Known rows, with every way that one mark hangs from another:
[M [L E [G B] Q V]]: [ 13  20  -5   0  -9 -12   4  11   4   4   2   0   9  71  15   2   6  -9
 -33 -19  14 -22  -6   8   4  20 -13  20  13  -7   1   3  16 -12  10  -5
  46 -24]
[L E G Q V]: [  5   1  24  -8  19   1  18   4  29  36   2  -3  -7  58   0  -6   8  13
   4  10  38 -28  -7   4  -9   3   7   9  18   2  15  27  43   5  20   1
   8 -12]
[M [L G Q]]: [ -6  14  -8   2  16  -6 -35  -2 -12   1 -13   2  28  66  18   0 -19 -23
 -17  -3  18 -17  -2  27  25  12  11  33   5 -18  -1 -12 -22  -5  -6  15
   6  16]
[G [L E]]: [  1 -15   3  20   5   0  -3  25   2 -27 -19  -4   1 -41 -11  -8  -5   0
  13  35  18  11  -2  13 -26 -31   5 -18 -13   6   6  26 -20 -14  10  11
 -50  14]
[L Q]: [-14  -5   6  14  33  -9 -14 -17  -1   6 -16  -3  22   9  20 -14 -17  -2
   9   5  20  -8   2   2   0  -1  31  21   4  -6  10 -14 -16   2  -7  17
  -7  12]
[Q L]: [-23  -8  -2  20  21   4 -22   9  -8 -48 -26  -1  35 -28  -1 -10 -33 -22
  13  34   1  24  -2  19  -7  -1  -1   2 -25  -1 -14 -10 -56   9   9  -1
 -44  22]
[Y B]: [ 14   7  -4 -17   5   9 -30   0   9 -50  -5  -9  21 -20 -17   9 -17 -13
  -1  19  -8   4   3  -2 -19  18  11  33 -22   3 -11 -13 -52 -11 -33  12
  -7  22]
[V [L Q]]: [-23 -19 -22  10  19 -12  -1  15   7  19 -12 -17   8 -11   2  -1  -7  -2
  11  21  21  -5  -9  -4  -2  -4  19   8  -9 -15  -1   0  -6   4   4  17
 -11   3]
[L V]: [  7  -2  11 -15   5 -18   4 -11  -1 -40 -10 -17   7 -12  12 -23 -25  -5
  14  10  -4  -5  -3   3  -5  -2   7   4  -7  29 -20 -12 -32 -11 -10  -7
   3  28]
[X T U]: [ 20   7 -13 -17  24 -13 -26 -16 -15 -20 -30 -35   7   2 -12  -9  12 -15
  18  33 -53  -4 -23   4   9   4  22  12  -8  11  21  22 -40  -9 -23 -14
 -25  19]
[M [L G H T V]]: [ 18   6   8 -46 -31  -5   2 -14 -18  -3  27  -2  -6  46  27   0 -14 -13
  -4 -34 -20   7   9  11  37  18  -5  -5  19  17  -9 -36  -5 -11 -24 -15
  51  28]
[Q [L E H V]]: [  2 -18  11  -8   4  16  34  18   3 -35   8   0  13 -34   6 -21  -6  -2
  21   9  -9  30   7   5  -6   5 -22 -24   2  16  -8  -8 -13   6  18 -18
  -7  -2]
[Q [L E G H T V]]: [ -1 -13  20 -28  -6  23  26   9  10   7  24   9 -11   5  -8  -1  -2   0
  15   1  -7  30   5   3   8  13 -21 -28   6   8   2  -3  23  17  16 -22
   5   3]
[M L]: [  1   6 -14  -4   4 -16 -32  -3 -27 -50 -16  -2  33   1  20 -10 -24 -25
  -4  -6  -1   5  -4  24  12   4  10  23  -8   1 -13 -19 -63 -22 -19   9
   0  33]
[L E [G B] Q T V]: [  6  11  16 -14  -6 -11  22 -10  24  64  24   6 -31  62  -3  11  18  20
 -21 -28  16 -16  -2 -24  -7  17   2   0  19  -7  26  12  72   3   9 -19
  56 -37]
[X T]: [ -4   6  -7 -22  25  -9 -41 -15  -7 -28 -28  -5   4 -16 -13 -10  11 -12
   2  27 -32 -24  -8   9  -1   8  20  19  -8   9   0   9 -49 -22  -9   9
 -23  42]
[V L]: [-13 -14 -34   0   6 -17  -9  21  -1 -13 -12 -16  10 -38 -11  -1 -12  -2
  14  29   4   2 -17   6  -2  -5  12  12 -22   1 -17   6 -34  -8  -2  15
 -25  24]
[X [T [L G Q]] U]: [  4  20   5  12  35   7 -38 -26  -6  38 -37 -24   5  40 -16  12  20 -10
   0  25 -20 -19 -22  10  28   3  23  12  -5 -15  28  28  -1  13 -13 -14
 -38  -3]
[T [L E Q]]: [-21   1  24  40  29   9 -18 -21   3  31 -24  17  18 -23   2   4   8   7
  -1 -11  39   0  -4  10  -2 -10  29  13  -6 -25  17   4   2   5   5   7
 -29  -8]
[H [L E [G B] Q V]]: [-12  16  -2  27   7 -11  -2 -18   6  -3  -6  19  14  42   4   9   2  -3
 -17  -3  17 -27  -3   0  -2  13  -5  20  -9  -2 -18  21  13   9  27  20
  16  -9]
[Y [B [G [L E H Q]]]]: [ 11   1   1 -19 -11  25  -2  17  -4 -33   4 -21   1 -13 -17   6   4  -5
  -9   5  -7  13  13 -12 -25 -11 -16   0   5 -16  -5 -17 -10   7 -17   7
  -9 -16]
[M [L E G H Q V]]: [ 17   2   9 -22  -6   7  20   6   1  16  19   3   6  61  31  -6   9  -4
  -8 -27  16 -12   5  11  23  19 -10   4  33   3   5  -9  22  -7   3  -1
  44  -9]
[T [L [G B] Q V]]: [ -8  26  17  37   6  -1 -17 -21  11  37 -16   7   4  41   5  10 -13   2
 -24 -11  16 -32  -4   3  13   7  -1  20  -4 -10  -9  -7  16  14  -1  -9
   0 -23]
[G [L H T V]]: [ 13 -20  19 -13 -23  -2  32  -1  -2 -10  18 -15 -29 -31  13 -11 -12   3
  18  -3  -8  30  20 -10   6 -18  -5 -54  12  31  -4 -22   4  -6 -17 -17
   7  18]
[T L]: [-14   7  12  33  20   0 -39 -24 -11 -11 -32  10  25 -38  -1   0 -20  -6
   1   0   8   0  -6  20  10 -10  23  23 -22  -7  -8  -9 -45   0 -14   3
 -42  25]
[B G]: [-11  11 -13 -19  11 -14 -34  -9 -38 -51 -22 -21  21 -18  -5 -22 -24  -8
   2   3 -25  -5 -11  12  -7 -28   0  23  -5  -7 -24 -23 -56   4 -14   6
 -27  26]
[G B [L E]]: [  8   3 -23  36 -14 -11  -1  33   1 -28 -15   4  -3 -37 -11   1   5   0
 -13  20  -6   0  -7  -1 -31 -13 -12  -5 -16   3   6  21 -15 -21   7  -2
 -21 -25]
[H [L E [G B] T V]]: [ -7  13  -3   2 -17 -17  -9 -28  -3 -12   8  19   0  12 -11  18   2  -5
 -10 -14  -5  -7  -3  -5   1  16  -2   8 -19   8 -22  18   6   0  12   8
  24  12]

Rows:
[ -7 -17  -2   3  12  25  11  19  -4 -30   1  14  23 -45   6 -13  -4  -7
  22  14  -8  33   3  13  -3   6  -8  -9  -6   2   2  -5 -27   7  16  -3
 -26   5]  [Q [L E H]]
[ -1   2  10  17   9  20 -10 -12  -5   7  -6  25  14 -56   9   1  11  11
  11 -20   3   5  -4  14  10  -5  14  11  -3  -3   7  -6 -16  -2  -6   2
 -25   6]  [T [L E H]]
[  8   6  -5 -17 -12  16 -20  23  -5 -63 -13 -25   5 -28 -35   8  -3 -12
 -15  23  -9  10   3  -3 -37 -21 -16   5 -15 -12 -17  -4 -34   0 -16   7
 -28  -1]  [Y [B [G [L E]]]]
[-11 -33 -12 -17  -2   3  36   9   6  56  27  -1 -21 -26   1   5  26  18
  17 -22  12  23   5 -25   6   3  17 -19  14 -16  25  -2  44   4   3   6
  22 -11]  [V [L E H Q T]]
[-11 -20 -15 -23  -2  10  22  16  18  79  29   3 -26  13  -8  18  25  18
  12  -9  14   4  -5 -11  17  13  11  -7  15 -19  26   9  57  12   6  11
  19  -7]  [V [L E G H Q T]]
[-21  -2  23   0   7  -9   0 -37   5  24   3  16  -1  36  -2  11   1  -3
   1 -13  34   1   6  -6   8   9  15  -4  -3  -6  -5  14  30  16  19  18
  17  15]  [H [L E G Q T V]]
[ 17  -6  -3  23 -20  -1  48  25  10  11  17  -3 -23  -8  23  -8  16  14
 -10 -11  -1   0  16 -23 -17  -4 -29 -32  20  15  10   1  38 -11   9 -20
  30 -54]  [G B [L E H Q V]]
[  4  -6  10  23 -26 -13  33  10  14  20  10  -5 -33   1   4   1  10   9
 -19 -13  15  14  13 -33 -26 -10 -12 -42   6   1  22   7  48 -11   8 -25
  32 -47]  [G B [L E Q T V]]
[-11   3  13  -9  -8 -10  -9 -30  -2 -11   3  16   1  12 -12  12  -3  -4
   6  -5  11   2   1   6   7   3  13  -1 -18  11 -18  19   4   5  13  15
   3  33]  [H [L E G T V]]
[ 22 -20  12  -2 -14   4  37  24  10 -21   8  -9 -17 -39   9 -17   5  10
  18  14   4  16  11   3 -13 -21 -17 -42  11  28  -2   9   4 -14   4  -8
 -14   3]  [G [L E H V]]
[-12 -25  21  18   4  -2  10   6   8  29  -4  -2 -18 -18  -2   0   6   6
   7   6  40  26  12  -9 -17 -25  20 -37   3 -12  31  13  33  -4   7   3
 -19  -7]  [G [L E Q T]]
[  1  -7   8 -13  -8   4  24  15 -18 -18   1 -29 -12  -9   8 -22   2   7
   2  -2  -3   6   7  -7 -12 -42 -26 -29  27  -5  -8 -13  11  11   6  -8
  -9 -16]  [B [G [L E H Q V]]]
[ 14   9  -9 -22 -17  18 -18  16 -12 -61  -1 -26   5 -22 -20   5 -12 -14
  -7  13 -28  12  11  -6 -16 -14 -21   2  -4  -5 -24 -28 -42   3 -30   5
 -20   8]  [Y [B [G [L H]]]]
[-13   0 -41  -8 -15 -16 -16  16   5  28   7  -5 -16   8 -30  21  -4   3
  -8  14 -15  -6 -17  -7   6  10   3  13 -19 -10  -6   6   3   1  -5   3
   6   4]  [V [L [G B] T]]
[ 35  15 -10 -25 -22   4  32  14  14   6  30  14 -15  25   5  -3  17  20
  -4 -13 -29 -28  -9  -3   1  27 -23  18  18  28  -1  12  25  -9   4 -12
  39 -20]  [L E [G B] H V]
[ -4 -23  20 -21  -8  16  37   4   3 -15  22   2  -4 -38   6 -11  -2  -2
  21  -9  -9  47  14  -8  -1   7 -16 -42   4  10   4 -17   8   6  13 -26
  13  -1]  [Q [L E H T V]]
[-16   9  18  10  37   8 -33 -24   4  22 -34   9   4 -14 -13   2  34  -1
 -13   7   3 -22  -7   5  -2   3  25   5  -2 -19  18  21  -6 -10   7   6
 -29   6]  [X [T [L E Q]]]
[ -3  -2 -13 -10  -7   0 -11  10 -36 -44 -11 -23   1 -32   2 -19 -16  -4
   6   8 -29   5   0   9  -2 -45 -20 -13   7  -3 -25 -24 -37   6 -13   1
 -36  15]  [B [G [L H]]]
[ 17 -16  24 -19   8   6  53  -5  13  27  24   0  -5   0  34 -24  17  20
  18 -27  14  -1  13 -16   0  10   2 -13  38  14  16  -8  41  -4   4 -10
  41 -19]  [L E H Q V]
[-29  17 -10  23   8 -13 -36 -45 -14  14  -4  27  16  37   4  22 -13 -17
 -15 -16   4 -12   6  -5  20  16  19  23 -17 -19 -12  -8   0  16   1  24
  17  12]  [H [L [G B] Q T]]
[ -6   5 -15  51   0 -14  -5  14   0  -3 -16  -4   1  -1  12   1 -12  -5
 -16  13   6  -5   6 -10 -16 -10  -3  -6  -9  -5   6  -3  -7 -10   0   1
  -9 -32]  [G B [L Q]]
[ 12  -1  24 -39 -11  -6  10  -9  20  24  17   0 -26  26 -20   5   8  12
   7  -6   8  -2  -8   0  -6   4  10  -5   5  12  12  21  37  -5   2 -11
  16  15]  [L E G T V]
[  6   5   0 -17 -11  22 -13  10  -9 -41  -1 -26   3  -8 -13   5 -12 -11
 -12  10 -13   9  15 -13 -16 -13 -18   2   3 -11 -15 -31 -23  11 -25   6
  -9  -8]  [Y [B [G [L H Q]]]]
[ -9 -13   7 -16  -7   4   7   1 -25   5   6 -17 -18 -17   2 -13   8   8
   2 -16  -4  21   9 -10  -6 -42  -8 -33  23 -22   9 -22  15  13  -4  -2
 -10  -9]  [B [G [L E H Q T]]]
[  6 -11  -6  21 -20   1  27  11   1  37  23  12 -27 -18  13   6  21  12
 -11 -27  -4  20  18 -28 -10   0  -7 -31  17  -9  33  -7  45  -8  -3 -12
  27 -46]  [G B [L E H Q T]]
[ -2  12  29  14  11  16   2 -25   7  47  -1  10   1  28  22   4  -8   7
  -1 -22  16 -20   5  10  36   7   3   6  15   2  -4 -20  19  20  -9  -7
   4  -2]  [T [L G H Q V]]
[ -8  24 -17  19  -6 -21 -25 -24 -10 -42 -13  11  20  27   1   6 -24 -15
 -10   9 -13 -27  -7  10  11  13 -10  27 -26  18 -45   5 -31   4   8  16
   4  23]  [H [L [G B] V]]
[ -8  -4 -39 -11 -18 -11  -3  25  13  34  12   3 -21  -4 -36  24  18  11
  -8   7  -3  -2 -22  -5  -7   9   2  12 -17 -16   7  26  23  -5   9   6
   4  -8]  [V [L E [G B] T]]
[  8  -2 -19  12 -30  -7   7   4 -12  -3  17   5 -20 -31  11   6  -5   1
  -5 -16 -35  19  16 -17   0  -3 -10 -25  -2  10   5 -23  -3 -13 -21 -14
  15 -13]  [G B [L H T]]
[  9   4  -6  -2  -7  17  23  28  12 -17  14  11   5  10  -3  -2  -2  -3
  -1  10 -21   5  -4   5  -1  23 -38  -7   0  14 -10   3   2   9  21 -20
   5 -23]  [Q [L E [G B] H V]]
[ -7  10  36  23  19  10  -6 -14  21  43 -16   8   1  25  -4   7   5  11
  -6  -5  44 -22  -8  13   5  -6  11   8   4 -14   8  17  30  14  14  -3
 -15 -12]  [T [L E G Q V]]
[ -3  20 -12  16  -7 -15 -13 -12  -1 -35  -8  19  15  14  -9   7  -3  -7
 -11   5  -1 -25 -11   9  -4  13 -10  25 -22  12 -32  25 -15   0  20  19
   2  11]  [H [L E [G B] V]]
[ 25  16 -28 -10  -4  11   0  17   4  16  21  30   0   9  -3   9  20  14
  -2 -10 -31 -27 -15   8   5  25  -9  39  10   8  14  13   5  -9  -2   6
  12 -14]  [L E [G B] H]
[-14  21  -5  28   5 -19 -19 -30  -4  -8 -12  10  18  47  12   7 -19 -15
 -15   1   6 -32   2  -1  13  17  -2  25 -14   2 -33  -1  -4  12  12  18
  14   6]  [H [L [G B] Q V]]
[  9   0  23   4  -2  13  14 -15   1   4   2  11   4 -47  15  -7   9  15
   9 -24   4   5  -1   7   8  -2   2  -6   3  11  -5  -6  -1  -4  -2 -15
  -4   0]  [T [L E H V]]
[ 14  -5   3 -45  -7  15   4  -8   3  41  33  24 -20   4  -9  10  17  17
  18 -23 -13   5  -2   4  19  11  18   4  18   2  30   4  25   0  -9   3
  12  16]  [L E G H T]
[ 12 -18  -2   8  -5  10  14  25   0 -19   1   2  -7 -49   4  -9   7   6
  20  16   4  16   5  10 -10 -21  -2 -20   5  12  10  11  -8 -12   1   7
 -33   8]  [G [L E H]]
[-21  -1 -31   1  -2 -14  -8  11  12  59   7  -4 -19  33 -15  22   1   4
 -13   4   7 -11  -9 -17  11  12   8  11  -7 -22   7  -1  32  10   0   6
  20 -14]  [V [L [G B] Q T]]
